Each row comes from the steps of one walk. Every step used is in the known rows, and no mark comes twice. Write the walk behind each row, first mark first.
(in the rows, 128 means zero)
Known rows:
z > g: [120 123 114 103 140 139 101 135 103 156 144 110 135  97 122 117 112 145
 128 137 113 148 139 146 138 122 137 150 143 126 131 115 139]
x > h > g > t > w > a: [149  94 156 110 108 141 109 153 167  86 169 178 118 122  75 173 131 109
 122 216 131 124  64 153 106 120  80 116 137  81 142 149 150]
d > c > g > t: [156 119 144 100 102 114  97 166 140 122 118 154 141 115 167 133 127 118
 141 129 166 118 122 182  89 137 125 104 129  87 100 107 110]
w > t > g > h > x: [161  99 127 142 135 128 125 188 101 118 111 140 147  73 126 125 140 128
 136 178 107 133 141 129  91 107 130 251 116 136 140 154 114]
m > e > g > h: [170 128 144 101 126 163  84 105  87 106 172  87 155  89 195 114 124 159
 108 169 113  89 139 194  79 129 157 229 136 139 109 124 118]
a > w > t: [124 120 108 155 125 126 107 142 152 138 135 159 109 154  80 150 137 105
  84 147 120 140  92 105  77  97 133 145 118 141 168 148 130]
b > z > g > e: [131 143 111 109 132 140  57 128  73 150 184 105 157 100 155  97 114 136
 160 104  83 137 173 163 157 136 163 166 131 126 152 116 157]
g > c > d: [125 157 118 124 118 114 135 136 149 158 130 163 127 106 134 116 156 102
  39 131 125 187  96 137 128 128 137 137 117 144  97 125 120]
h > g > c: [129 125 120 104 127 151 105 121 156 142 122 148 117  76 133 112 124 112
  89 150 134 166 112 139 122 150 121 157 149 131 125 159 143]
d > c: [138 130 135 117 106 112 128 129 120 156 100 169 132 124 149 141 138 120
 129 106 144 128 118 143 124 119 129 113 138 130  96 107 133]
d > c > g > h: [189  95 160  98 102 138 127 154 136 145 115 153 163  74 176 140 145 160
 167 131 131 125 136 178  93 126 138 169 136 117  80 127 136]
x > h > g > t > w: [145  96 134  92 120 148 112 153 150  85 151 165 108 115 106 157 119 108
 150 199 146 122 100 153 123 137  97 124 148  90 124 137 122]
a > w: [131 121 126 139 126 130 109 121 154 141 123 142 101 145  98 160 148 111
 103 139 130 140 101 127 100 114 127 116 120 137 144 138 137]
z > b: [150 124 128 138 142 135 115 122 116 131 126 133 116 137 142 116 114 135
 132  96 134 140 136 108 133 128 122 124  78 138 125 133 128]
m > e: [143 143 143 116 119 135 105 103  92 122 154 103 137 135 157 128 130 141
 111 142 136 102 119 139 118 124 137 119 133 139 132  96 134]
x > h > g > c: [149 110 136  98 126 164 124 130 172 145 127 151 125  88 154 141 142 117
 124 166 129 158 104 152 164 151 107 183 166 112 108 154 144]
m > e > g: [154 145 138 110 128 151  81  93  84 112 150  65 142 109 186 113 133 132
  96 147 130  87 121 169  73 134 152 176 147 140 117  93 121]
m > e > g > t > w: [127 131 136 107 122 141  72 121  74  45 177 114 123 111 159 119 110  95
  64 194 152  82 104 182  50 128 138 146 126 126 122  96  93]
g > e > m: [122 134  87 119 104 127  88 108 123 122 142 124 115 134 160  98 101 124
  73 121 105 102 135 158 149 113 176 148  93 146 102 110  97]
x > h > g > t: [155 115 133  93 117 145  98 152 166 122 155 135 121 126 137 146 117 119
 164 181 133 124 124 163 145 142 110 151 144  72 124 145 124]
x > h > g: [171 113 132  95 127 163 119 130 157 151 120 121 133 111 138 156 139 141
 180 159 114 127 121 135 146 142 113 152 163 104 125 137 156]
d > c > g: [169 120 148 110 106 124 122 142 134 148  90 143 151  98 168 142 148 135
 163 110 149 122 117 156  89 134 135 111 145 117  94  95 143]
c > g > e: [175 119 122 110 121 133  91 141 141  99 144 111 155 109 164 118 121 135
 154 122 114 112 147 149 105 138 148 132 125 124 128 108 116]
d > c > g > e: [186 128 131 100 101 117  93 138 134 124 109 149 158  99 185 129 133 125
 162  97 132 110 132 157  96 128 148 118 132 127  97  89 124]
w > t > g > c > d: [113 153 123 144 122 105 144 169 131 140 133 161 131  96 117 115 160  74
  14 155 126 199  97 118  74 114 141 184 111 163 141 114 130]
b > z > g > t > w: [ 90 117 129 108 133 138  77 156  70 113 191 136 133 105 109 113 108 113
 131 153 131 146 140 177 126 132 132 124 125 104 149 130 139]
d > c > g > h > x: [206  93 133 105 110 138 111 170 135 166  71 148 162  52 183 137 155 166
 187 132 134 114 128 178 103 130 131 193 144 108  66 144 117]
t > w > a: [117 107 156 150 117 120 140 129 133  90 142 172 124 123  65 156 135 113
  84 159 127 131  69 118  84 105 102  91 124 134 146 127 155]
e > g: [140 133 118 122 137 145 103 119 120 118 123  99 134  98 155 115 132 122
 118 133 118 112 135 161  84 139 142 183 139 130 115 133 116]
m > e > g > c: [130 142 132 109 128 154  78  93  95 104 158 102 138  83 199 103 131 110
  39 153 140 122 103 180  85 146 147 200 147 146 105 111 112]

Write each row's walk:
[138 107 148 137 129 128 140 176 108 109 159 150 152  99 117 127 131 129
 106 174 105 150 150 132  83 103 139 229 115 144 158 137 132]
w > t > g > h
[148 134  80 100 103 150  63 104 137 141 127 112 113 112 156  92  88 132
  96 143 106 105 137 154 138 128 179 148 114 140 114 125 120]
h > g > e > m
[184 117 115  88 120 153  94 126 154 129 140 134 135 114 154 143 121 129
 183 151  96 116 133 141 157 136 130 162 155 118 127 128 134]
x > h > g > e
[146 177 121 107 118 136  87 102 102 139 152 101 139  80 194 100 156 102
   4 151 128 141  94 179  73 137 164 184 133 154  90  94 113]
m > e > g > c > d
[117 114 118 120 131 135  96 143 112  47 151 140 115 106 129 120 106  87
  83 175 148 104 109 176  60 133 131 151 123 114 118 132  88]
e > g > t > w
[168 103 116 123 128 141 116 159 133 142 112 138 138  81 142 128 134 160
 153 145 111 114 137 150 140 122 129 207 127 114  98 176 106]
g > h > x
[131 109 123 106 122 143  97 148 135  85 145 156 102 109  95 130 102 101
 114 190 153 133 108 139  90 135 111  96 135 107 141 146 123]
h > g > t > w
[162 143 119  94 117 146 129 134 178 183 123 152 128  90 141 141 167 111
  89 162 115 181  88 147 149 141 119 170 150 122  94 133 146]
x > h > g > c > d
[139 152 131 102 124 139  51 113  92  78 181  86 134 123 192 107 108 112
  78 170 145  80 128 189  69 139 149 167 128 108 122 109  92]
m > e > g > t
[126 131 107 125 108 125  97 121 106 108 131 113 119 122 163 100 120 102
  79 141 114 118 144 150 122 113 179 163  95 163 121  84 115]
t > g > e > m
[134  96 167 133 113 122 107 166 151  53 166 156 132 112  85 153 127 114
  98 181 154 124  70 154  53 122  96  86 113  86 147 131 128]
c > g > t > w > a
[139 128 117 148 124 110  90 152 127  96 147 156 120 140  95 147 136  74
  84 160 106 142 113 106  63  93 145 172 107 168 186 116 126]
a > w > t > g > e
[107 114 148 143 110 113 109 152 136  65 175 181 117 138  68 148 117  99
  72 180 142 126  73 142  85 109  98  92 101  99 151 138 125]
g > t > w > a
[115 113 142 133 121 125  90 140 128  46 170 156 121 107  93 133 115  93
  55 185 136 112  76 171  44 119 114 144 116 102 141 143 112]
e > g > t > w > a
[141 104 163 122 128 129 143 146 110 107 141 130 146  95 141 135 139 131
 131 167 113 154 160 145 105 119 138 197 120 144 136 129 135]
t > g > h
[146 155 112 106 114 137 111 132 165 172 120 145 118  76 132 112 146 107
  56 147 118 191  98 136 111 138 133 136 142 138 110 143 141]
h > g > c > d
[158  92 117 154 129 131 107 181 127 131 109 154 121  91  95 153 158 113
 112 189 102 147 109 126  64  91 131 237 117 146 157 171 126]
a > w > t > g > h > x
[139 100 144 149 127 132 124 166 131 119 154 164 128 117  90 155 146 111
  92 185 107 163 123 126  55  88 139 218 111 154 173 155 140]
a > w > t > g > h
[145  95 172 125  89 107 108 163 148  82 136 197 137 107 106 160 136 100
 101 160 165 122  60 167  46 118  99  70 122  92 114 102 136]
d > c > g > t > w > a
[109 124 149 134 133 126 143 134 122 104 127 149 128  91 142 119 147  86
  66 150 141 179 117 137 117 137 124 171 127 150 134 120 136]
t > g > c
[ 91 113 149 125 123 129  68 153  89 115 210 148 137 108  79 131 116 113
  98 165 121 153 102 173 107 120 114 118 116  91 171 139 168]
b > z > g > t > w > a
[118 153 101  99 126 123 109 146 120 185 146 146 133  72 130 104 134 120
  39 135 116 204 107 155 131 122 149 168 132 136 101 114 129]
z > g > c > d
[143 117 140 113 125 130  97 161 150  90 149 115 139 117 149 119 115 124
 138 151 148 115 134 164  93 146 121 119 119  78 130 125 100]
c > g > t
[131 101 148 115 120 129 110 170 136  55 151 141 128 111 120 132 118 114
 128 173 167 119 107 159  73 138 113  92 121  96 126 119 104]
c > g > t > w
